Known rows, with every step that occurs
pekel-lubonon-poze-todid: [ -6.5   7.2  -5.6   8.4 -20.3 -10.0 -30.1  22.1  21.6  15.4  55.7  -2.1
   7.9  18.9  20.1 -12.0  -4.4   1.3  -9.3  34.7  22.7]
bomi-lubonon-kunof-todid: [-15.6  15.1  -2.7 -18.1   3.3 -41.2  12.3 -23.3  40.1 -30.8 -57.4  39.1
  40.3 -11.7  26.5  27.5  -9.0 -22.6  31.9 -29.8 -14.1]
kunof-lubonon-pekel-todid-poze: [  1.6  10.0   4.3   0.4  19.0 -23.2  28.1   2.0  48.0  24.7   4.0 -19.4
  35.4 -16.3  38.1  -2.1  29.4 -13.1  15.0   4.1 -28.7]
lubonon-kunof: [-15.2 -30.7 -12.7 -23.5   3.2 -32.4 -23.1   1.4   0.4  -1.6  10.3  13.7
  46.2 -12.1  17.6  -2.9  -6.7 -17.1  13.0   1.9 -27.6]
todid-pekel-lubonon-poze-mene: [ 22.9 -14.8   1.9   0.5  -5.8  -1.8  14.6  25.0 -19.4   4.5  13.5   3.4
  -0.6  -6.9   8.6  -7.4 -19.8 -24.8  20.2  26.7  13.6]
bomi-lubonon-kunof-todid-poze-mene: [-42.6   0.8  -8.0  17.6  -1.9 -29.1  35.9 -21.5  36.5 -24.1 -40.6  38.1
   8.7 -22.5  33.6  40.4   5.3 -11.5  34.2 -28.1  -0.2]
todid-kunof: [ 13.5 -16.3 -17.0 -27.2 -22.6 -26.9 -36.0 -16.6 -27.8   5.3  12.2  -9.7
  24.3   4.6  22.8 -32.4 -26.1 -15.7  20.0   5.1  -5.9]
bomi-lubonon-poze-todid: [  1.8  11.4   3.1  21.7 -10.3 -42.2 -19.0  -6.2  27.9 -18.8  28.9 -12.7
  35.3 -31.1  20.5  26.2 -12.4  22.2  22.3   2.7  68.5]
pekel-lubonon: [ -3.2  16.9  -9.4  -5.7 -10.1 -21.6 -15.7   8.6  -2.6  -2.1  36.6  -6.8
  20.4  38.4  22.2 -29.6  12.4 -25.3   0.7  18.4 -34.7]
pekel-lubonon-kunof: [-25.9 -10.1 -18.5 -34.2   5.2 -10.4 -17.0  24.3  10.6   5.6  22.4  36.6
  24.7   8.6  20.0 -12.8  -0.9 -19.4   4.5   5.5 -55.7]
lubonon-pekel-todid-kunof: [ 24.6 -27.2 -19.8 -22.0  -1.3 -18.5 -11.1  -7.0 -18.5  40.2  30.4 -22.6
  32.3 -14.5  38.1 -28.4 -42.9 -32.3   5.0   6.0 -31.1]
lubonon-kunof-todid-pekel: [  8.8 -17.3  -7.3 -46.9   4.2 -17.2  16.5 -17.2  -2.9  -5.4 -60.0  27.6
  42.4 -18.7  -3.2  -1.8 -17.6 -29.5  23.9 -10.1 -13.0]
poze-lubonon-pekel-todid-kunof: [ 23.7 -28.7 -21.1 -18.1   5.0  -6.7 -13.1 -18.5 -25.9  36.0  73.4 -11.0
  47.6  -5.9  33.5 -35.7 -68.5  -2.3  -9.7 -13.7 -15.3]
poze-lubonon: [ 10.0  -1.0  -6.9  10.4  -3.9 -29.4 -19.1 -24.9 -16.5 -12.2  66.9 -19.5
  58.7  25.9  15.8 -26.5 -20.7   5.6  -8.3  -6.2   4.2]
bomi-lubonon-kunof-todid-poze: [-21.1  15.3  12.4 -19.1   2.6 -33.7  26.6 -22.7  51.2 -18.0 -59.4  47.6
  29.2 -18.3  13.8  32.2  13.9   2.1  36.6 -31.6  -9.2]
kunof-lubonon-pekel-todid-poze-mene: [-20.6  -4.8 -14.7  35.4  12.9 -18.6  38.9   4.3  32.3  19.4  24.0 -29.0
  18.7 -19.2  52.7   5.4  21.8 -28.0  11.1   4.5 -21.3]
lubonon-pekel: [ 17.2 -36.3   0.1  11.1   4.1 -37.8 -24.5 -11.8  -7.6   1.4  19.6 -52.5
  67.2   2.9   8.1 -15.3  -7.7 -22.0   9.6  11.8 -31.6]
bomi-lubonon-kunof: [-19.4  -8.1  -6.9 -19.3  12.2 -42.7  -5.4  -5.8  16.6 -27.0  -6.2  30.3
  50.5 -42.9  18.6  26.7  -6.8   0.2  34.0 -23.4 -13.1]
todid-pekel-lubonon-poze: [ 39.7   0.4  21.8 -35.6  -1.6  -6.4   7.7  23.8  -6.1  12.3  -4.9  11.4
  17.1  -4.8  -8.8 -14.9 -11.1 -13.3  22.6  25.4   0.3]
poze-todid-kunof: [ -4.8 -20.6 -44.1  -6.8 -29.2 -18.3 -49.7 -18.7 -26.1   8.3  54.0 -18.3
  19.0  -5.1  22.2 -27.3 -30.8   7.5  -0.7  12.4  30.7]
lubonon-kunof-todid: [-16.7  -7.8  -7.0 -24.3  -6.5 -28.7  -3.6 -16.5  23.3  -3.8 -38.2  22.4
  37.3  18.9  24.0  -0.7  -6.5 -39.1  10.9  -6.6 -32.3]
todid-poze: [  5.1   1.6   5.8   3.6 -15.0 -38.1  -2.3 -15.4   4.0   3.1  32.3 -22.8
  32.1  10.4  12.5 -14.4  24.1   2.4  15.5  10.5  -6.3]

Rows
[-20.4 -30.0 -45.5 -34.6   7.7   9.5 -12.4  20.1 -17.4   9.5  41.4  34.1
  21.4 -36.9  -8.7  -7.5 -16.2  18.1  -1.0   9.1   3.2] => poze-todid-pekel-lubonon-kunof
[ 16.9 -11.9 -34.1   0.7  -8.3 -22.7 -12.7 -17.2 -37.3 -11.3  54.2 -34.7
  41.5 -32.0  -7.4 -15.4 -11.6  14.3   3.5  12.4  47.2] => poze-todid-pekel
[ 32.2 -22.0  -1.4  -4.9 -11.8 -21.6 -10.9   0.6 -14.7   4.3  34.9 -23.8
  34.1 -38.0  -8.7  -3.1 -23.5  14.7  13.0  22.8  68.6] => lubonon-poze-todid-pekel
[-27.2  10.5 -10.8 -34.7  -3.3  -7.5   0.2   6.6  32.0   6.3 -33.8  52.6
  14.3  40.9  25.9 -11.0   0.0 -40.1   3.6   0.8 -56.9] => pekel-lubonon-kunof-todid
[  2.9   3.3 -18.2 -35.5 -10.2 -20.1 -29.2 -11.3  11.6  -0.8 -32.0   3.7
  23.3  -3.7  34.3 -25.8  -4.8 -15.1  29.6  -1.2 -13.3] => todid-kunof-lubonon
[ 25.9  16.7  29.2   1.7  -4.8 -50.4  -1.3  -3.7  28.0 -22.1 -11.2  -3.2
  39.1 -21.2  20.5  23.4  -9.3  -3.3  39.3  -2.2  26.1] => bomi-lubonon-poze
[ 24.2  31.0  -3.1 -28.6  -5.6  -5.6  24.6  -9.1  -4.7  -4.5 -38.3   9.1
  11.9  33.4   1.3 -27.5   1.8 -35.9  10.6   6.8 -17.4] => kunof-todid-pekel-lubonon
[  2.1  31.6 -28.8 -38.0  -4.1 -18.5   0.6   0.3  18.3  17.8  -5.0  14.0
   9.1  -9.0  61.4 -25.2 -10.6 -32.0  18.4  -2.1 -10.4] => pekel-todid-kunof-lubonon
[-15.4 -31.9 -16.0 -17.9   9.5 -18.4 -22.2  -9.8  -7.6  -3.8  54.3  25.8
  61.7  -1.6  13.9 -12.3 -29.2  11.1  -3.5 -17.7 -16.3] => poze-lubonon-kunof
[ 10.3  -4.1  -7.0  -8.9 -18.6 -25.0 -35.0 -12.0   9.6  -2.9  13.6   9.2
  17.1 -45.8  19.1  15.6 -44.9  28.5  31.5  -3.2  66.7] => bomi-lubonon-poze-todid-kunof
[-54.8  -3.9 -17.5   4.7  -6.5   3.1  24.4   5.9  29.4  10.5 -14.8  50.0
 -17.9  30.1  30.1   2.9  13.2 -29.7   5.7   1.9 -42.3] => pekel-lubonon-kunof-todid-poze-mene
[ 14.1  14.9  22.9 -13.0  -1.7 -33.0 -12.4  10.3  49.2  -3.7 -32.6  -6.5
  33.4  -0.9  28.1  -0.5  14.8 -22.7  29.9  12.8   5.2] => kunof-lubonon-poze
[ -1.2 -16.4  -8.1  -8.3 -14.5 -13.6 -19.7   5.0  16.7   4.6 -30.8   6.6
  -3.6 -15.2  47.4  -5.0 -21.5 -29.6  36.1  11.8  16.9] => todid-kunof-lubonon-poze-mene
[ 14.5 -10.5 -10.9  15.2  16.1 -21.7   4.2 -11.9  -7.0  20.5  87.7 -31.7
  66.4   6.7  32.2 -24.4 -38.0 -10.2 -20.4  -5.7 -17.5] => poze-lubonon-pekel-todid
[ 18.4 -11.7  -9.2   6.3   7.9 -35.8   6.1  -1.5   1.1  20.9  48.4 -41.9
  51.6  -0.5  36.7 -16.1 -13.5 -39.3  -3.6  12.5 -30.9] => lubonon-pekel-todid
[ 31.3   0.9   4.8   0.7   0.5 -31.3   5.9  -6.3   1.5 -19.4  12.9  -7.5
  39.1 -67.7  -7.3  27.5 -23.6  35.1  34.8  -0.8  84.6] => bomi-lubonon-poze-todid-pekel
[ -1.1   9.4 -17.8 -12.2 -12.5 -12.0  11.2  13.7  25.0  27.3  -3.2  16.7
 -17.5 -18.7  74.5  -5.1 -30.7 -48.3  23.8   9.0  17.7] => pekel-todid-kunof-lubonon-poze-mene
[  3.1  24.8  14.9   1.6 -20.9 -33.4  15.5 -31.9  25.3  -0.9 -21.1 -11.3
  21.7  40.2  16.5 -14.7  24.9 -20.6  13.7   4.7  -6.7] => kunof-todid-poze
[-34.7  10.7   2.4 -33.8  -2.2  -1.8  15.3   5.7  44.1  19.3 -34.3  58.1
   0.0  34.0  15.4  -6.9  21.8 -16.1   9.8   0.1 -52.8] => pekel-lubonon-kunof-todid-poze
[ 14.8  10.4  -2.5  14.1  16.1 -45.3  23.3  -9.2  15.1  -1.6  27.7 -29.3
  56.8 -28.2  37.2  13.5 -16.2 -20.3  17.3 -12.2 -12.0] => bomi-lubonon-pekel-todid
[ 18.6 -13.8   5.6  14.6  16.7 -47.4  -9.8 -16.2   9.1 -22.2   0.1 -35.3
  70.6 -26.8   9.1  12.0  -8.5  -5.7  28.9 -12.5 -14.0] => bomi-lubonon-pekel
[ 22.4  23.7   3.0 -46.5  -8.5 -15.5   0.1  15.8  39.1  31.6 -22.2  22.2
  -2.6 -16.5  58.4 -12.0 -19.6 -31.8  28.7   8.9   6.6] => pekel-todid-kunof-lubonon-poze
[ 13.2  -8.2   5.9   7.2   4.7 -29.3  21.9  -4.1  10.3  32.5  44.9 -34.6
  38.5  -8.4  26.5  -9.5   9.4 -12.9   3.5  11.1 -28.8] => lubonon-pekel-todid-poze
[  4.7   2.3  11.9  39.6  -9.7 -45.7   8.4  -2.5  12.8 -30.9   5.5 -12.8
  24.1 -21.6  36.6  29.5 -17.3 -17.7  36.0  -0.9  35.3] => bomi-lubonon-poze-mene
[ -0.9  -9.0 -17.6 -26.1 -28.1   8.7 -48.1  18.6   4.5  34.1  41.5  18.3
 -14.4   8.5  19.6 -23.9 -34.8  11.0   1.2  30.2  25.1] => pekel-lubonon-poze-todid-kunof
[ 20.4  12.0   8.0   0.0 -13.5   0.2  32.6   7.2   2.6   2.3 -37.6  11.9
 -14.1  24.1  11.5  -4.1 -20.6 -50.1  18.4  18.9  11.0] => kunof-todid-pekel-lubonon-poze-mene
[-22.4  -7.0   6.3 -25.7  -4.7 -22.8  12.0 -17.5  33.5   6.5 -38.3  32.5
  24.3  11.7  14.1   3.2  15.5 -15.1  17.5  -6.1 -27.7] => lubonon-kunof-todid-poze
